In the rows, zero is written as 128.
Known rows, with every step that occurs:
M/H/E: [169 126 121 102 105 131 140  95 137 139 125 124 129 121 116 136 129  96
 118 147 118 149  48 129 130 166  87 148 102 135 139 128 147 179 183 137
 146 117 126 139  90 146]
T/K/W: [105 154 107  95  96 137 129 134 105 166 158 140 126  66 113  90  73 132
 134 136 102 180 134  91 110 129 143 152 169 170 144  95  84 115 118  47
 113 169 133 112  99 153]
Z/M/H/E: [178 128 129 103  89 118 146 100 155 136 119 143 124 117 106 140 125  95
 147 133 152 169  63 137 158 157  92 151 133 147 144 133 138 178 186 145
 152 120 119 149  87 150]
N/E/Z/M/R/P: [105 178  63 141 129 127 118  93 141 115 152 179 200 145 162  78 161 178
 137  71 142 124 188 164 177  79 118 121 149 165 135 117 118 128 130 190
 126 173 127 108 117 156]
H/M/N/E: [116 123  63 160 109 123 114 135 115 105 121 164 122 136 125 156  91 143
 166 132 131 126 138 165 188 111 125 114 116 117 167 101 112 157 163 134
 148 120 104 103  90 133]
Z/M/N/E/R/P: [141 150  45 134 116 114 110 117 158 142 107 136 168 172 145  86 138 172
 118 112 142 102 178 160 170 139 169 134 143 175 116 151 165 156 138 176
 137 173 112 109 114 152]
V/N: [114  90 156 164 134 137 134 154 129  91 139 172 154 111 123 129  58 104
 123 127 142 117 131 134 149 179 111 123 112 130 103 129 118 138 141 122
  93 151 134 110 166 103]
B/N/E/R/M: [112  61  53 108 153 115 135  89 159 119 121 105 183 176 136 104 116 136
 100  80  87 126 101  81 205 112 152 135 144 121 123  87 176 147 101 179
 140 157 130 105 123 118]
A/V: [101 146 104 107 139 129  94 117 138 127 122  93 135 118 153 137 111 143
 170 104 122 112 143 139 113 117  85 151 165 105 134 122 121 127 113 107
 143 102 109  88 152 136]
P/R/M/N/V: [142 104  45 166 140 115  92  60 132 107 106 122 167 122 139  90  95 200
 165 109  54 215 113 134 139 132 131 137 118  77 148 171  68 118 148 160
  82 115 111  54 106 133]
B/N: [104 108 131 111 143 154 103 119 152 143 165  70 129 113 135  97 117  97
 160 101 103 136 106 138 149 117 116 120 107  95  74 119  93 124 145 124
  94 107 129 101 126 153]
B/N/E/Z/M: [118 127 125 142 103 117 132 115 183 119 138 182 157 146 102 105 143 118
 206  70 207 165 139 143 199  82 141 108 204 151 134 102 111 134 130 170
 170 120 147 107  79 128]
X/U/V/N/E: [ 90  87 111 172 147 143 133 131 138 117 134 162 148 151 134 114  53 126
 139 130 169  97 144 139 175 162 113  95 140 143 176 122 108 172 121 165
 130 155 104  74 136  87]
N/E/R: [135 114  87 122 129 111 138 142 124 157  98 111 117 173 118 137 135 132
  90 138 138 101 113  80 167 143 186 135 136 146 109 112 197 162  93 155
 144 141 139 126 113 108]
T/S: [124 144 158 168 118 143 104 137 138 134 118 146 116  99 168 127 120 150
 141 112 155 116 115 105 113  93 169 127 123 147 120 123 158 117 171 140
 123 133 140  89  93 140]
P/R/M/H/E: [157 103  92 107 117 124 132  68 147 134 138 133 170 133 133 120 130  98
 109 115  99 164  38 113 145 158  73 154 111 139 147 115 155 186 192 167
 145 133 115 136  96 145]
P/R: [110 131 111 160 140 125  95 119 121 164 162 144 157 133 160 112 155 108
 119 102 132 152 117 109 113 143 101 143 124 148 115 127 132 157 162 167
 109 133 105 134 140 134]
B/N/E/R: [124 106  87 114 135 123 126 140 136 164 116  83 118 165 121 122 131 116
 104 125 126 105 101  86 178 137 181 131 125 128  84 109 179 161 101 152
 128 129 139 112 113 118]
X/U/V/N/B: [ 92  93 157 157 140 161 176 143 162 157 159 147 129 186 103 170  59 133
 144 157 133 168 182  89 163 186 112  87 139 124 109 154  64 138 133 145
  43 133 104 117 155 134]
H/M/N/V/A: [153 129 129 168 129 141  95 132 155  84 123 100 130 118 139 136  99 153
 201 153  80 186 144 112 194 140 116 121 148  82 122 154  81 147 172  90
  79 116 104  94 112 144]
F/V/N: [124  78 154 169 170 162 113 151 141  81 113 189 131 100 137 125  62 124
 110 145 160 129 163 149 165 197  88 115 125 131  94 135  79 134 143 103
 102 144 107 125 146 104]
B/N/E/R/M/Z: [139  96  92 135 167 123 140 113 107 135 150  99 161 118 180  81 123 123
 102 131  42 123 118  91 195  90 128 148 115 107 133  82 203 150 106 195
 109 182 136  76 132 118]
N/E/Z/M/H: [147 102 127 143 111 125 112  99 178 145 128 213 121 122  64 139 129 144
 203 103 200 160 106 138 196 135  97 102 206 152 123 133 111 186 151 193
 149 120 151 101  43 107]
A/V/N/E/Z/M: [113 127 125 152 103 110 132 123 179 102 126 207 168 141 105 119 115 124
 208  69 218 153 155 145 193  98 126 117 217 155 144 102 119 139 123 163
 173 126 143  97 100 115]
X/U/V/A: [110 107 181 149 144 147 109 141 182 131 149  80 140 169 162  99 102 114
 179 146 121 156 166  88 156 131 109 105 162 117 129 147 110 173 133 122
  89 129  89 114 138 137]
K/W: [107 144 113  99 112 131 126 122  94 127 174 137 109  99 113  81 100 133
 150 124  93 164 132 108  98 118 134 158 124 182 131 111 111 150 118  69
 113 156 127  97  95 172]
B/N/V: [138 122  93 140 160 157 103  80 149 137 121  66 119  96 132  91 109 169
 172 121  78 175 101 133 150 149 133 115 130  72 115 173  47 114 127 126
  80 104 132  49 111 135]
Z/M/H/E/R/P: [167 153  69 112 112 121 129 105 169 160 107 122 162 162 145  87 153 149
 103 122 133 118 139 147 151 170 149 148 135 180 100 159 174 174 153 164
 132 169 124 134 111 168]
Z/M: [144 131 147 127  97 101 142 138 162 123 114 165 115 119 109 140 120 127
 186  98 197 168 155 144 187 112 134 138 189 151 136 140 108 129 133 145
 140 132 114 147 122 139]
T/M/N: [124 124 107 141  64  81 100 136 143 105 101 143 150 101 102 131  96 107
 208  98 127 180 146 160 141 104 142 155  86  86 146 144  99  93 199 123
 105  92 127 136 122 156]
X/U/V: [ 92  96 143 149 144 137 128 117 162 181 126  95 124 174 158  78  90 142
 158 141 123 173 164 125  93 134 133 104 129 116 147 162  82 160  94 148
  91 114 103  97 133 140]
U/V/N: [ 80  87 146 166 154 138 131 157 149 110 133 158 152 125 141  98  39 100
 148 135 126 137 151 131 136 178 113 117 113 124 122 150  96 158 135 110
  68 145 115 100 173 131]
E/Z/M: [132 133 145 142  93 106 142 123 178 119 124 193 154 145 101 111 149 125
 196  79 200 184 149 135 166  88 149 120 200 153 123 115 120 124 125 156
 158 119 155 129  88 134]
H/M/N/E/Z: [102 127  81 169 109 131 116 109 141 109 137 193 179 170 116 107 146 134
 168 107 134 151 126 140 144  84 145  91 133 126 137  71 133 141 140 148
 168 104 168  84  53 128]
P/R/M/N: [113  83  64 151 114  94  85  90 127  99 142 149 197 147 142  96  97 142
 149  85  71 190 123 136 135  92 113 152  92 100 121 114 123 129 175 173
  99 122 100 107 120 152]
Z/M/N: [140 119 117 140  73  81 106 135 138 104 115 163 130 123 105 127  87 140
 202 110 143 197 153 170 152  88 140 149 122 113 114 142  99 120 169 142
 110 103 105 127 107 159]
J/V/N/E/Z: [ 96 121 104 176 129 146 122 115 136 106 146 205 198 155 124 114 139 107
 131 116 165 115 131 119 151 131 132  96 158 140 154  78 141 141 120 153
 146 131 189  76  91  79]
V/A: [135 129 170 137 132 142 108 149 158  95 150 103 143 137 140 135 126 105
 158 139 122 126 141  91 180 127 104 123 161 124 116 121 142 152 158 108
 116 139 107 136 134 127]
Y/Z/M/R/P: [126 173  80 125 128 126 127 101 130 119 156 167 182 143 165  84 153 184
 134  91 125 137 199 157 161 102 121 136 122 149 115 133 111 107 131 157
  93 180 124 135 138 176]
P/R/M/H/E/Z: [129 113  97 136 118 132 126  62 163 132 153 175 216 169 125  80 174 101
 127  91 112 178  57 102 112 119 107 122 132 141 122  83 164 166 161 176
 163 113 175 108  61 138]
P/R/M/N/E/Z: [ 93 111  62 169 124 121 103  77 146 107 151 193 224 185 126  77 154 132
 150  77 126 153 112 123 137  75 134 101 139 133 144  68 152 140 142 190
 171 119 158  74  63 116]
V/N/E/R: [128  96 100 139 131 114 141 157 125 138 103 133 129 163 114 139 102 120
  85 137 145  95 116  85 177 168 178 134 129 147  97 113 191 168  98 152
 128 151 143 118 131  94]
U/X: [119 162 137 138 112 117  78 118 123 129 103 152 122 137 117 117 123 142
 123 100  92 124 160 133 100 105 118 184 118 143 145 138 133 119 145 148
 100 121 110 154  59 171]
F/V: [144 112 124 134 181 162  96 122 146 114  89 153  95 116 150 123 135 155
 111 156 153 147 171 149 152 153  98 116 144 128 116 137  74 124 128 102
 140 120  86 148 100 128]

Rows:
[103  80  70 142 156 118 115  75 149 117 154 148 212 154 164  96 131 130
 110  63  92 159 111  98 161 116  96 143 145 135 144 101 142 143 144 188
 125 159 105 121 142 128] -> P/R/M
[150 147 138 170 143 142 150 165  86 142 146 135  98  73 187 136 126 121
 138 178  64 147 153 137 171 117 108 135 105 106 137  98 148 154 138 123
  95 158 137 111 128 150] -> H/M/Z
[144 142 142 129  80 102 156 114 176 116 122 179 163 148 111 108 154 104
 182  86 190 192 123 136 161  94 145 136 180 156 137 108 134 131 142 149
 172 116 151 141  88 149] -> H/E/Z/M
[110 123 142 154 128 163 166 154 130 142 159 165 130 152 105 219  88 114
 121 177 144 151 183  88 187 203 104 112 150 120 126 138  75 122 150 122
  27 135 133 132 162 112] -> J/V/N/B
[135 150  38 133 127 123 105 113 145 143 112 124 172 176 152  82 141 172
 100 121 120  86 167 154 149 146 166 131 121 168 113 147 172 155 135 171
 132 171 117 104 116 149] -> M/N/E/R/P
[134 110  70 136 109 103 128 155 119 149  94 121 110 168 119 150 116 136
 116 144 118 132 124 102 175 135 189 138 112 126  99 109 176 168 117 137
 127 124 134 126 101 132] -> H/M/N/E/R
[128  73  66 127 106  84 106 105 132 101 111 125 176 162 124 105  90 151
 134 104  60 181 122 120 143  94 157 155  90  94  98 114 150 125 142 155
 101 121 122 113 114 149] -> E/R/M/N
[117 100 149 151 159 174 161 146 157 122 141 174 116 158  99 192  80 138
 121 166 147 155 186 102 192 194  95  92 147 130  95 141  57 122 151 122
  66 133  97 141 138 128] -> F/V/N/B
[162 137 133 154 110 128 103 109 174  76 124 109 163 135 131 108 118 137
 205 133 103 202 124 105 183 120 125 129 162  98 129 146 103 142 176 115
 108 111 114  92  96 143] -> H/E/Z/M/N/V/A
[107 149 133 121 112 100 142 130 103 115 144 164 132 103 137 145 132 145
 154  81 137 186 153 114 188  52 114 151 135 116 115 102  99 110 109 160
  90 126 128 152 138 143] -> Z/M/R
[153 135 142 152 148 149 104 119 161  92 126  87 137 123 139 125 121 147
 174 146 100 154 133  91 186 146 115 117 173 103 133 156 103 143 148 109
  97 132 108  95 123 119] -> N/V/A
[160 108 103 127 151 110 158 112 100 128 137 101 166 121 186  87 132 117
  81 147  33 141 108  84 165 100 129 166 102 115 141  86 221 149 114 181
 115 181 138 104 138 129] -> H/E/R/M/Z
[151 148  46 129 116 116 119 116 152 141 116 145 171 189 141  81 141 179
 122 120 138 106 184 149 163 148 176 133 129 166 108 147 169 141 135 159
 127 181 122 118 112 161] -> Y/Z/M/N/E/R/P
[135 110 103 160 168 121 126 101  97 130 170 133 182 102 200  80 138 122
 106 123  47 145 127 102 160  95  91 153 117 119 155  92 183 148 135 203
 104 185 120  89 146 123] -> P/R/M/Z
[138  80  63 118  96  81 118 100 132  99 109 118 182 166 129 105  93 136
 125 108  54 187 104 120 140  98 154 163  76  96 107 109 162 132 155 151
 112 117 120 120 113 159] -> H/E/R/M/N
[124 123  77 147  98 101 112 122 129  99 119 171 133 139 108 137  93 142
 180 112 172 131 141 166 193  94 131 124 147 136 176 115 119 144 156 167
 160 128  96  99  93 119] -> Z/M/N/E
[ 93 111  90 153 145 140 116 131 128  90 134 162 154 123 132 143  64 125
 145 112 168  68 135 144 185 151  90 118 158 137 171 103 130 157 130 144
 157 149 107  70 146  85] -> A/V/N/E
[106 176  66 142 137 148 122 116 121 126 148 151 167 123 187 106 148 176
 119 103  89 128 189 168 165 109 107 128 104 139 114 123 102 134 141 139
  91 166 120 128 137 183] -> H/M/R/P
[148  56  90 117 143 125 116  83 162 149 117 153 138 138  88 134 113 155
 129 110 105 147  81  93 181 157 107 125 157 127  95 134 151 187 131 190
 112 141 145 109  80 110] -> E/R/M/H
[152 101 141 141 109 125 115 101 181 150 128 205 120 118  66 135 131 143
 202 103 190 174 108 136 178 138  99 108 198 146 104 141 107 178 152 183
 134 114 158 110  49 118] -> E/Z/M/H
[119  97  86 122 113 120 156 113 150 135 141 132 147 203  88 179  99 156
 138 136  79 192 157  82 176 121 142 120 123 103  98 126 107 115 151 158
  65 115 107 133 115 160] -> E/R/M/N/B
[178 114 117  97  95  99 152 130 149 170  92 107 111 154 105 140 139 104
 101 144 132 161  70  83 154 168 165 165 124 146  81 132 197 183 134 144
 129 122 145 158  99 145] -> Z/M/H/E/R
[127 134 124 147  97 108 140 117 175 114 123 202 157 151  99 116 146 128
 195  78 215 163 148 139 192  85 147 111 209 163 151 105 125 136 124 172
 179 128 147 115  78 120] -> N/E/Z/M
[ 94 148 114 141 129 132 146 147  82 121 149 155 116  98 163 169 131 144
 135 111  80 179 147 113 180  78 105 136  88  91 105  81  87 127 117 111
  73 120 137 155 136 166] -> H/M/R
[131 119 117 151  71  85 106 123 149 102 122 181 157 141 100 107 109 138
 207  98 146 210 150 163 140  72 150 136 130 114 107 124 107 117 163 150
 122  93 135 113  82 158] -> E/Z/M/N
[160 152  65 112 121 131 123 102 157 163 112 110 166 164 151  83 156 150
  82 132 109 104 129 140 132 176 145 145 114 173  96 155 182 172 151 159
 128 168 129 127 113 165] -> M/H/E/R/P
[135 108  75 127 113  99 121 144 119 147  95 114 122 173 113 133 119 137
 105 139 122 122 117  96 159 129 191 141 113 132 100 115 190 159 111 155
 131 127 134 118 103 120] -> M/N/E/R
[130 136 119 129  79 117 164 121 162 134 146 159 141 192  79 176 116 133
 180 136 132 218 157 111 168 111 133 116 138 122 112 126  88 114 178 149
  89  95 113 142  94 175] -> H/E/Z/M/N/B
[162 102  97  96 114 127 143  71 150 121 127 129 161 131 121 125 121 104
 114 125 100 155  45 118 151 153  82 149 111 131 152 114 152 177 179 153
 151 131 123 135  94 142] -> R/M/H/E
[141 125 145 144 154 163  91 115 173 100 145  59 137 116 143 112 114 133
 189 133  88 157 123  95 195 141 109 115 163  85 107 154  86 142 156 107
  81 122 109  80 122 131] -> B/N/V/A
[127 119  98 160  90 114 109 151 117 111 119 153 113 120 131 153  86 139
 181 140  85 191 148 170 145 113 131 134  79  87 103 121  86 136 178  93
  91  93 117 129 103 179] -> H/M/N
[ 89 137 127 147 117 110 143 124 112  94 154 207 171 120 128 128 128 137
 159  66 155 178 147 112 198  52 116 130 142 125 116  77 107 119 106 177
 106 132 152 125 122 123] -> V/N/E/Z/M/R
[172 112 112  95 105 109 147 126 135 174  96  94 117 158 112 135 142 105
  83 155 108 147  60  76 133 172 164 161 102 138  78 129 202 183 132 138
 125 122 150 154 101 141] -> M/H/E/R
[114 138  52 143 149 135 117 123 159 147 115 128 175 176 162  70 119 157
  97 125 128  78 176 144 156 171 158 121 133 175 120 155 163 173 125 163
 118 187 114  97 138 146] -> U/V/N/E/R/P
[142 111  81 129 102  87 127 147 130 145  92 127 117 170 106 138 117 137
 127 129 146 135 126 101 178 124 193 147 132 138 102 119 181 158 113 160
 136 127 129 125 102 122] -> Z/M/N/E/R
[164 114 109 140 127 123 105 105 163  80 114  76 166 145 142 112 105 144
 164 140  60 187 111  82 190 136 131 143 139  88 122 144 131 148 165 118
  92 125 105  95 114 140] -> H/E/R/M/N/V/A
[135 112 104 125 113 133 137  65 167 120 140 168 207 168 115  87 165 107
 131 101 111 171  60 108 118 112 116 117 130 134 126  81 163 156 151 162
 171 110 182 106  56 135] -> R/M/H/E/Z
[120  69  51 114 148 107 144  91 152 113 107 126 183 182 132 114 117 147
  90  90  97 123 109  79 198 116 157 137 152 132 140  90 188 149  95 180
 150 165 130 115 123 108] -> N/E/R/M
[149 111 115 155 140 134  92 104 163  71 127  95 162 131 138 113  98 161
 187 131  70 180 133  99 192 126 114 126 156  86 132 151  99 138 164 121
  88 129 101  81 117 131] -> R/M/N/V/A
[ 94 132 124 150 135 121 133 123 121  91 142 215 159 115 136 125 130 147
 154  77 163 184 163 120 206  60 106 127 148 125 112  81  89 117 106 169
 110 128 137 131 113 122] -> F/V/N/E/Z/M/R
[143  89 135 157 114 130 114 107 180 133 132 227 131 117  61 141 105 136
 201 101 205 155 108 141 201 151  91 101 199 153 114 135 107 189 156 191
 135 128 155  95  54  99] -> V/N/E/Z/M/H
[163 105  44 141 124 107 116  66 135 103  81  97 160 133 130  95  92 191
 146 127  42 213  94 122 141 138 159 150 105  75 141 163  96 119 137 142
  94 111 123  66 100 141] -> H/E/R/M/N/V
[166 138  79 156 100 108 114  78 148 104  89 135 145 118 113  94 106 184
 197 123 102 231 112 151 139 122 154 137 133  87 147 170  68 114 154 139
 108  93 130  66  80 146] -> H/E/Z/M/N/V
[107  62  53 120 153 110 135  97 154  99 110 129 192 170 139 118  88 143
 102  80  98 114 115  84 199 129 136 144 159 126 133  87 184 152  95 171
 145 164 127  94 144 104] -> A/V/N/E/R/M
[150 103 107 137 159 113 149 118 101 133 138 110 160 117 179  90 130 131
  91 142  39 137 127  86 171  96 135 156 115 111 133  93 210 144 101 188
 105 184 142  94 140 119] -> E/R/M/Z
[122 121 132 161  98 111 143 127 176 101 128 218 165 145  97 117 122 120
 193  78 220 158 148 141 199 103 140 109 206 163 141 102 122 139 128 170
 169 135 149 109  92 111] -> V/N/E/Z/M
[135 120  78 143  99 102 119 120 123  98 128 180 137 156 104 134  98 149
 184 120 167 139 147 156 187 103 139 123 133 126 169 112 121 129 155 151
 151 135 105 110  90 125] -> Y/Z/M/N/E
[ 79 145 117 140 120 109 133 119 116  95 154 193 172 115 136 129 121 142
 173  58 153 173 154 115 195  48 100 138 155 117 119  76 107 117 101 170
 113 122 145 111 130 125] -> A/V/N/E/Z/M/R
